Each row comes from the steps of one path. Every step used is in the known rows, and no mark comes twice. Write the path behind each row, first mark first.
Known rows
suvuzas dadu dolu: -1.180  4.943 -0.935  0.986 -0.993  1.271  0.796  0.983  0.354 -3.055 -3.018 -3.429 -2.210  0.369  1.126 -0.212  0.987 -1.563  2.278  0.182  1.731  1.586
pado zegabir: -1.394  0.019  1.315  2.570 -0.668  2.159 -5.577  1.392  0.464 -0.026 -1.046  2.019 -0.746 -0.857 -0.560 -1.909  2.610 -1.917 -0.951  0.638  1.093  0.573
dolu sugi suvuzas nulebef pado: -1.211 -1.574 -0.174  0.770  3.423  1.774  2.273 -1.355  0.448 -0.026  1.450  0.568 -1.126 -1.626  1.658  3.236 -1.481  3.110  0.188  0.714 -6.454 -1.990
zegabir suvuzas nulebef: -4.958 -1.184 -1.157  2.059  2.643  1.235 -1.857  4.550  0.116 -1.144 -1.270 -1.300 -0.421 -0.441 -0.240 -0.719  0.125  0.743  2.804  3.029 -2.767  1.864
dadu suvuzas nulebef pado zegabir kikobo:  2.366 -1.180 -1.043 -1.982 -0.627  0.902  2.534  2.908 -0.895  1.191  0.717  0.852 -0.087  1.067 -1.873 -0.542 -1.586 -4.643 -1.157  0.610 -0.628  3.272
sugi suvuzas dadu: -1.294  0.695 -0.161  2.727  0.276  1.871 -1.050  1.852 -0.784 -0.461 -3.406  1.651 -2.054 -0.396  2.437  0.757  0.594 -2.174  2.892  1.924 -4.578 -0.384
tasun dadu: -1.384  0.106  0.320  3.380  0.660  0.564 -4.348  0.265  0.360  0.588 -0.019  2.652 -1.376 -1.969  0.605 -0.705  2.999 -0.302  2.935  0.943 -0.104 -1.197
pado nulebef suvuzas: -3.006 -0.388 -0.173  2.808  0.431  2.085 -4.311  2.576  1.232 -1.151  1.265  1.519 -2.171  1.814 -2.674 -0.295  1.523 -1.089  1.927 -1.296  3.882  1.037
dadu suvuzas nulebef pado zegabir: -0.604 -1.894 -0.626 -0.763 -1.314 -0.478  1.007 -0.511 -0.259  0.082  0.522  1.000  1.220 -0.572 -0.582  0.486 -0.148 -1.945 -2.579  0.143  0.875  1.518
dolu sugi suvuzas dadu kikobo:  0.089  1.893 -1.572 -1.090  1.000  2.589  4.319  1.544  1.186 -3.482 -2.619  1.762 -2.977  1.421  0.803  2.674 -0.416  2.329  1.952 -2.727 -2.186 -0.265
pado nulebef: -4.827  0.574  0.816  4.309  0.848  2.656 -3.908  2.126  1.197 -0.190  0.326  0.082 -0.175 -0.678 -0.978 -1.764  2.003 -2.151  1.620  0.653  4.241  0.572
pado zegabir tasun dadu dolu:  0.908  2.410  2.187 -0.654 -2.685 -2.694 -3.116 -1.204 -0.736  1.208 -1.180 -1.658  1.377  1.657  0.178 -3.581  1.160 -0.235 -0.581  0.432  5.828 -0.071
nulebef pado zegabir suvuzas dadu:  3.066 -0.548 -1.209 -0.134 -1.038 -1.315 -3.640  1.214  0.930  2.243  1.780 -0.496  1.813 -1.567 -1.423 -0.347 -0.449 -2.360 -1.099 -0.081 -2.684  2.389
nulebef pado zegabir tasun dadu dolu sugi:  4.463  2.282  1.361 -3.087 -0.745 -3.605 -1.304 -4.245  1.707  1.957  3.692 -1.962  1.972  0.479 -0.725 -0.466 -0.997  2.170 -2.276 -2.479  4.349 -0.768
sugi suvuzas nulebef pado zegabir tasun:  0.297 -2.520  1.850 -0.109  0.370 -0.469 -1.488 -1.925 -1.891  3.677  0.440  0.401  2.647 -0.377  2.280 -0.516 -1.394 -0.138 -1.806  3.088 -4.023 -0.967
dadu kikobo: -2.855  1.888 -0.794  1.409  0.750  4.156 -1.929  1.699  1.372 -1.842 -0.191  1.912 -3.402  0.390  0.070 -0.379  2.535  2.063  2.639 -0.181  1.344  1.869
sugi suvuzas nulebef: -4.756 -1.417  0.607  3.204  1.460  2.803  0.491  1.774 -1.931 -0.819 -3.121  0.920 -1.872 -0.709  2.583  0.175  0.530  0.826  2.232  3.234 -4.850 -1.232
zegabir tasun: -3.056  1.378  0.702  2.333  2.560  0.154 -7.539  1.097  1.275  1.159  0.424  1.241 -1.297  0.374  1.667 -1.437  0.422 -1.484  3.254  3.113  0.580  1.516
nulebef pado: -0.609  0.565 -0.137  2.911  1.794  2.286 -5.732 -1.209  1.513  2.245  3.546  1.709 -1.647 -2.299  0.845  0.858  1.264 -0.206  1.702  1.593 -2.613  1.161

Which path is each row?
-5.196 -0.227 -1.567  1.306  0.774  0.464  1.066  3.061 -0.126 -2.815 -2.483  0.988 -1.765  0.634  0.615  0.439  0.226 -1.579  1.926  1.809  0.964  1.753
dadu suvuzas nulebef
 3.145 -1.237  0.470 -1.755 -1.881 -5.014 -4.760 -1.754  0.282  4.319  3.185  3.295  2.350  0.639 -0.215 -0.725 -0.605 -2.625 -0.912  0.167  3.285  1.197
nulebef pado zegabir tasun dadu suvuzas
 0.009 -1.561  0.511  0.659 -0.091  1.760 -0.133 -1.845 -0.349  0.902  1.034 -0.057  1.637 -2.976 -0.044 -0.446  1.128 -0.519 -2.973  0.683 -1.515 -0.287
suvuzas nulebef pado zegabir
 5.596  0.215  0.611 -3.473 -1.266  0.550  8.250 -0.181 -1.919  1.071  0.299 -2.437  0.143  0.954 -1.395  0.209 -2.322  1.641 -2.035 -1.691 -2.614 -2.008
tasun dadu dolu sugi suvuzas nulebef pado zegabir kikobo
-3.878 -1.344 -0.095  1.624  3.309  2.444  2.138  1.720 -0.128 -2.557 -2.407  0.890 -1.882 -0.357  1.561  1.823 -0.771  2.422  1.195  1.039 -4.406 -2.198
dolu sugi suvuzas nulebef
 2.806 -0.398  1.162 -2.385 -1.888 -1.017  6.556 -3.484 -1.493  0.222 -0.059 -2.102  1.704 -0.474  0.202  1.112 -0.727  4.318 -3.345 -2.000 -1.235 -3.661
tasun dadu dolu sugi suvuzas nulebef pado zegabir
 1.003 -1.578  0.056  1.266 -0.231 -0.001 -7.102  1.603  1.250  3.471  3.676  0.760  1.003 -0.995 -1.703 -0.869  0.232 -0.240 -0.680  0.981 -2.426  2.690
nulebef pado zegabir suvuzas
-0.297  1.524 -2.222 -0.836 -1.316  2.176  2.605  1.899  1.275 -3.965 -0.624  0.367 -2.260  2.584 -3.196  0.577  1.616 -0.422  1.482 -4.674  5.731  1.718
pado nulebef suvuzas dadu kikobo
-0.739  0.435 -1.431  1.424 -0.524  0.580 -0.984  2.097  0.962 -2.518 -0.727  0.341 -1.405  1.125 -2.390  0.424  0.936 -3.315  1.809 -2.394  3.564  0.802
pado nulebef suvuzas dadu
 2.574 -2.141  1.343 -1.053 -0.083 -3.090 -0.873 -4.046 -1.083  3.223  1.778  0.170  4.156 -2.628  0.738 -1.732  0.513 -0.233 -2.260  0.963  0.388 -1.764
suvuzas nulebef pado zegabir tasun dadu
-2.422 -1.637 -1.583  1.492  2.905  0.161 -1.990  1.918  0.655  1.245  2.681 -1.466  0.592 -1.812 -0.100  0.430 -0.631  1.577  1.945  2.577 -4.630  1.856
zegabir suvuzas nulebef pado
 0.674 -2.507  0.852 -0.208  1.115  1.389  2.168 -1.621 -0.149  0.480  0.654  0.956  0.709 -1.628  0.321  1.951 -1.008  2.069 -3.455 -0.494 -4.831 -2.308
dolu sugi suvuzas nulebef pado zegabir
 0.120  3.548 -1.724 -1.600 -0.641 -0.182  3.693  1.476  2.308 -5.670 -0.586 -3.676 -2.422  3.407 -3.428  1.695 -0.919  0.166  0.450 -5.386  6.916  0.802
pado nulebef suvuzas dadu dolu sugi
 1.508  4.001 -2.652 -2.020  0.475 -0.057  2.237  0.899  2.096 -6.020 -1.285 -2.211 -4.616  3.225 -1.709  2.704 -1.092  1.384  1.585 -4.092  2.004  1.249
nulebef suvuzas dadu dolu sugi
 3.306  0.865  0.798 -4.095 -0.024 -3.671  3.768 -4.494  0.293  0.209  1.804 -3.947  3.272  0.046 -0.404 -0.436 -1.472  3.125 -3.338 -2.045  3.799 -1.856
suvuzas nulebef pado zegabir tasun dadu dolu sugi
-1.519  3.677 -0.144  1.261 -1.843  1.552  1.869  1.464 -1.276 -1.778 -4.198 -2.287 -2.801  1.481  2.369  0.500 -0.277 -0.873  2.673  1.345 -1.819  0.311
sugi suvuzas dadu dolu
 0.964 -0.697  2.099  0.800 -0.755 -2.423 -6.256 -0.583 -0.344  2.501 -0.355  2.230  1.847 -0.469  0.290 -3.134  1.729 -1.631 -0.251  0.790  3.080 -0.938
pado zegabir tasun dadu
 0.800  0.551  0.841 -1.665 -0.814  1.189  5.347 -1.964 -0.762 -0.801 -0.238 -3.034  0.438  0.575  0.323  1.407 -1.718  3.677 -3.543 -1.068 -1.875 -1.641
dadu dolu sugi suvuzas nulebef pado zegabir
 0.270 -1.393 -1.025 -1.485  1.144 -4.862  0.493 -1.921 -0.230  2.094  2.001  0.950  1.855 -0.209  1.437  0.723 -1.361 -0.735  1.513  1.575  0.812  0.552
zegabir tasun dadu suvuzas nulebef pado
 2.856 -2.199  1.124 -3.100 -1.691 -1.156  3.628 -3.787 -2.391  3.171  0.743  1.498  3.002 -0.063  1.206 -0.756 -0.056  3.485 -2.024  0.101 -1.208 -2.040
sugi suvuzas nulebef pado zegabir tasun dadu kikobo
-0.393  4.999 -1.547 -0.582  0.826  0.713  3.056  0.969  2.168 -4.740 -2.063 -3.516 -2.698  0.642  0.050  1.094 -0.381  0.127  1.356 -2.178  2.246  0.860
suvuzas dadu dolu sugi
 1.581 -2.577 -0.552 -1.418 -2.344 -2.638  1.920 -1.818 -1.120  1.057  0.690  1.955  2.474 -1.513 -0.757  0.213  0.905 -1.245 -2.545 -0.775  1.342 -0.454
tasun dadu suvuzas nulebef pado zegabir
 4.442 -2.189 -1.134 -2.391 -1.660 -0.975  3.841  1.459 -1.593  1.976  0.925  1.568  1.274  0.156 -2.382 -0.708 -0.450 -3.680 -0.928 -0.493  0.136  1.064
tasun dadu suvuzas nulebef pado zegabir kikobo
 2.290 -3.205  2.132 -0.704 -0.512 -2.657 -0.228 -3.490 -2.651  4.701  0.365  1.301  3.660 -1.497  2.149 -0.819 -0.489  0.545 -1.834  1.991 -3.168 -2.967
sugi suvuzas nulebef pado zegabir tasun dadu
 0.505  0.047  2.009 -2.906 -0.920 -2.992  4.658 -1.093 -1.664 -0.813 -3.252 -2.510  2.085  2.392  0.931 -1.163 -1.663  3.163 -1.877 -0.380  1.968 -3.130
pado zegabir tasun dadu dolu sugi suvuzas nulebef
